Each row was made from one path, in order. Every step used is in the known rows, and no mark comes twice. Write each row's path.
Known rows:
tuzevi-ligas:  .18 -.15  .19 -.17  .02 -.11  .04 -.01  .28  .08 -.03 -.10 -.04 -.16  .14 -.06 -.30 -.03  .18  .04  .18 -.11  .16  .09 -.07
vavas-fugek-tuzevi-ligas-tebu:  .15 -.07  .14 -.38  .11 -.18 -.01 -.01  .08  .26 -.08 -.03 -.18 -.26 -.03 -.21 -.04 -.18  .12 -.22 -.01 -.15  .20  .01 -.24
fotis-ligas-tuzevi-fugek:  .27 -.06  .15 -.17  .02 -.12 -.07 -.30  .07 -.09  .02 -.09  .08 -.36 -.23  .06 -.15  .10  .17  .07  .22 -.20  .16  .01  .05
fugek-vavas:  .04 -.07 -.03  .18 -.03 -.03 -.05 -.08 -.13  .05 -.05 -.10  .18 -.25  .31 -.12 -.12  .04  .14 -.34  .24 -.03  .13  .30 -.14
bivuk-bevunit-ligas-tebu:  .41 -.04  .15  .25 -.02 -.11 -.14  .10  .13  .15 -.09 -.02  .15  .06 -.07  .02  .23  .02  .20  .04  .01 -.13 -.05 -.09 -.02
ligas-vavas-fugek:  .14 -.25  .11 -.07 -.33 -.08 -.02 -.26 -.16  .14 -.10 -.05 -.15 -.39  .05  .02 -.05  .08  .07 -.22 -.09 -.18 -.07  .28 -.09
bevunit-bivuk:  .23 -.07 -.03  .12  .04  .04  .08 -.02 -.10 -.13 -.25  .23 -.11  .07  .37 -.03  .00  .22  .27 -.05  .05 -.04  .03  .05 -.11
bivuk-tebu-ligas-vavas:  .06 -.13  .31  .02 -.12 -.16 -.05 -.11 -.14  .09  .07 -.05  .16 -.11 -.18  .14 -.15 -.02  .25  .08  .11 -.45  .17  .03 -.03
vavas-ligas-tuzevi:  .15 -.06  .18 -.07 -.09 -.10 -.07 -.16  .29 -.01 -.05  .05  .05 -.27 -.06 -.10 -.18 -.08  .11  .10  .33 -.03  .13 -.06  .04
fugek-tuzevi-ligas-tebu-bivuk-bevunit:  .18 -.02  .14 -.04  .23 -.14 -.15 -.04  .29  .07 -.07  .00  .11  .01  .15 -.19  .08 -.05  .15 -.12  .12 -.22  .10 -.03 -.31
tebu-bivuk: -.04 -.14  .10  .04  .08  .02  .08  .00 -.08 -.09 -.20  .04  .06  .00  .37 -.08 -.05  .32  .16 -.10  .02 -.13  .01  .09 -.08
tebu-bivuk-bevunit-ligas-fotis:  .16 -.12  .25  .24 -.08 -.01  .02  .16  .10 -.04 -.11  .02  .02  .23  .24 -.10  .14  .27  .20  .00 -.01 -.20 -.16  .00  .09
bivuk-tebu:  .03 -.06  .14  .10  .06  .01  .08  .03 -.24  .14 -.15 -.07  .06 -.20 -.08  .13 -.10  .01  .24  .09  .14 -.12  .24 -.10 -.12
ligas-tebu-bivuk: -.10 -.10  .16  .07  .23  .00 -.05 -.07 -.16 -.08 -.08  .10  .12  .16  .37 -.06  .06  .21  .24 -.06 -.04 -.32 -.02  .08 -.28
fugek-tuzevi:  .22  .12 -.10  .01  .17 -.04 -.05 -.09  .06  .12 -.22 -.02 -.04 -.27  .09 -.11 -.03 -.03  .10 -.21  .27  .04  .14 -.11 -.19
bevunit-bivuk-tebu-ligas:  .15 -.08  .18  .06  .07 -.09  .07  .08 -.17 -.09 -.11  .23  .03  .18  .10  .03 -.03  .11  .37  .10  .05 -.30  .20 -.05 -.05
tuzevi-fugek-vavas:  .13 -.31  .07 -.08 -.08 -.05 -.12 -.13 -.33  .09 -.16 -.18  .05 -.43  .05 -.10 -.09 -.03  .13 -.25  .13 -.22  .15  .33 -.07
bevunit-ligas-vavas:  .51 -.13  .04  .08 -.21 -.07 -.15 -.15  .09 -.06  .03  .12  .02 -.03  .00  .02 -.12  .05  .20 -.08  .19 -.17  .04  .15 -.01
bivuk-tebu-ligas-vavas-fugek-tuzevi:  .08 -.10  .28 -.14 -.10 -.22 -.05 -.10 -.15  .18  .03 -.04  .07 -.21 -.29  .03 -.07 -.10  .20 -.05  .06 -.42  .23  .01 -.08
tebu-bivuk-bevunit-ligas-tuzevi-fugek-vavas:  .29 -.21  .15  .17 -.11 -.09 -.14  .03  .00 -.07 -.17  .03  .17 -.07  .05 -.16  .20  .20  .12 -.09  .05 -.20 -.01  .20  .03
vavas-fugek-tuzevi:  .15 -.01  .03 -.24  .03 -.11  .07  .00 -.08  .27 -.25 -.06 -.20 -.40 -.05 -.17  .03 -.07  .07 -.30  .01  .02  .15 -.06 -.13
vavas-fugek-tuzevi-ligas-fotis:  .11 -.06  .20 -.35 -.02 -.15  .07  .02  .13  .26 -.06 -.09 -.36 -.26  .01 -.23 -.13 -.15  .13 -.19  .07 -.10  .13  .00 -.10
bevunit-bivuk-tebu-ligas-vavas-fugek-tuzevi:  .21 -.11  .15 -.06 -.05 -.14  .00 -.06 -.19 -.03 -.09  .27 -.06  .06  .00 -.05  .04  .04  .30 -.08 -.02 -.36  .19  .05 -.14
tebu-ligas-fotis: -.04  .00  .38 -.04 -.07 -.17  .03  .00  .10  .11  .14 -.12 -.14  .09  .15 -.05 -.23  .01  .26  .07  .19 -.40 -.05 -.06  .17
tuzevi-ligas-vavas:  .24 -.25  .18 -.10 -.19 -.11 -.08 -.24  .25  .01  .06 -.06 -.03 -.20  .16  .00 -.30  .00  .14 -.02  .15 -.24  .05  .28 -.14

Write each row's path:
-.05 -.11  .21  .21  .14 -.04 -.07  .00 -.10  .00 -.13  .01  .18  .15  .29 -.02  .24  .22  .20 -.03 -.13 -.30 -.13  .04 -.22
ligas-tebu-bivuk-bevunit
 .19 -.14  .18  .09 -.07 -.09  .01 -.07 -.18 -.14 -.06  .25  .04  .16  .12  .06 -.03  .13  .35  .06  .04 -.39  .13  .08 -.09
bevunit-bivuk-tebu-ligas-vavas
 .27  .03  .02 -.17  .17 -.13 -.06 -.07  .31  .11 -.09 -.04 -.04 -.22  .08 -.17 -.18 -.13  .12 -.14  .31 -.04  .23 -.05 -.21
fugek-tuzevi-ligas
 .03 -.15  .17  .23 -.03  .00  .06  .08  .00  .01 -.27 -.07  .14 -.02  .28 -.05  .20  .33  .11 -.06 -.09 -.10 -.12  .05 -.02
tebu-bivuk-bevunit
 .00 -.06  .23 -.06  .23 -.03 -.05 -.16  .01 -.22  .15  .04  .33  .21  .19 -.01 -.05  .25  .31 -.06  .01 -.37  .10  .04 -.17
fotis-ligas-tebu-bivuk
-.11 -.20  .19  .05  .03 -.05 -.16 -.09 -.02 -.11  .10  .05  .40  .07  .35 -.27 -.07 -.01  .20 -.30  .18 -.26  .18  .32 -.21
fugek-vavas-ligas-tebu-bivuk
 .03 -.35  .27 -.16 -.17 -.04 -.14 -.11 -.17  .06 -.03 -.17  .00 -.27  .05 -.20 -.18 -.12  .16 -.17  .19 -.32  .13  .30  .04
tuzevi-fugek-vavas-ligas-fotis
 .04 -.06  .27  .07  .17 -.05 -.06 -.10  .07 -.14  .11 -.04  .38  .20  .13  .02  .09  .27  .27 -.03 -.07 -.35  .01  .01 -.13
fotis-ligas-tebu-bivuk-bevunit
 .03 -.20  .35 -.11 -.17 -.20 -.01 -.07 -.20  .18  .05 -.07  .07 -.19 -.25  .10 -.11 -.05  .23  .03 -.02 -.44  .19  .06 -.01
bivuk-tebu-ligas-vavas-fugek
 .07 -.37  .21 -.19 -.05 -.08 -.23 -.15 -.22  .05 -.04 -.11  .19 -.28  .00 -.18 -.09 -.16  .17 -.20  .12 -.36  .20  .32 -.11
tuzevi-fugek-vavas-ligas-tebu
 .47 -.18  .17  .17 -.34 -.13 -.09  .01  .10  .19 -.12 -.06  .03 -.17 -.17  .02  .20  .05  .11 -.09 -.08 -.11 -.11  .10  .10
bivuk-bevunit-ligas-vavas-fugek
 .56 -.09  .05 -.10 -.05 -.14 -.15 -.09  .07  .00 -.10  .11 -.13 -.25 -.27 -.04 -.09 -.05  .18  .11  .29 -.12  .15 -.02  .09
bevunit-ligas-tuzevi-fugek
 .16  .06  .13 -.12  .11 -.09 -.03 -.07  .32  .09  .00 -.07 -.23 -.10  .17 -.18 -.22 -.15  .15 -.08  .35 -.11  .10 -.06 -.16
fugek-tuzevi-ligas-fotis
 .17 -.12  .23 -.22 -.20 -.27 -.11 -.21  .05  .15  .06 -.05 -.01 -.22 -.09 -.08 -.09 -.05  .12 -.21  .02 -.40  .04  .13  .01
tebu-ligas-vavas-fugek-tuzevi
 .31 -.17  .14  .09 -.15 -.09 -.07  .04  .08  .02 -.17  .07  .08  .01  .07 -.17  .26  .20  .09 -.21 -.11 -.18 -.07  .11 -.04
tebu-bivuk-bevunit-ligas-vavas-fugek-tuzevi
 .06 -.12  .33 -.11 -.05 -.06  .07  .00  .29  .08  .10 -.13 -.27  .00  .26 -.08 -.36 -.05  .23  .10  .23 -.22  .02  .07 -.01
tuzevi-ligas-fotis
 .32 -.19  .19  .10 -.07 -.08 -.08  .05  .04 -.05 -.23  .04  .07 -.06 -.01 -.09  .20  .23  .13  .05 -.01 -.19 -.06  .03  .08
tebu-bivuk-bevunit-ligas-tuzevi-fugek
-.07 -.13  .22  .09 -.15 -.02 -.08 -.07  .06 -.01  .13 -.08  .12 -.04  .30 -.24 -.24 -.09  .18 -.25  .33 -.16  .10  .27 -.01
fugek-vavas-ligas-fotis
 .06 -.11  .27 -.07 -.03 -.23 -.10 -.08 -.21  .10  .03 -.08  .14 -.31 -.30  .02 -.12 -.14  .23  .09  .25 -.41  .30  .05  .00
bivuk-tebu-ligas-tuzevi-fugek-vavas
 .16  .07  .19 -.06 -.02 -.26 -.07 -.14  .20  .06  .03 -.02  .00 -.22 -.08 -.02 -.15 -.01  .17  .10  .26 -.24  .08 -.08  .11
tebu-ligas-tuzevi
 .03 -.16  .11  .04 -.09 -.05 -.10 -.07  .06  .00  .03 -.06  .30 -.18  .22 -.22 -.19 -.07  .14 -.30  .29 -.07  .22  .29 -.06
fugek-vavas-ligas
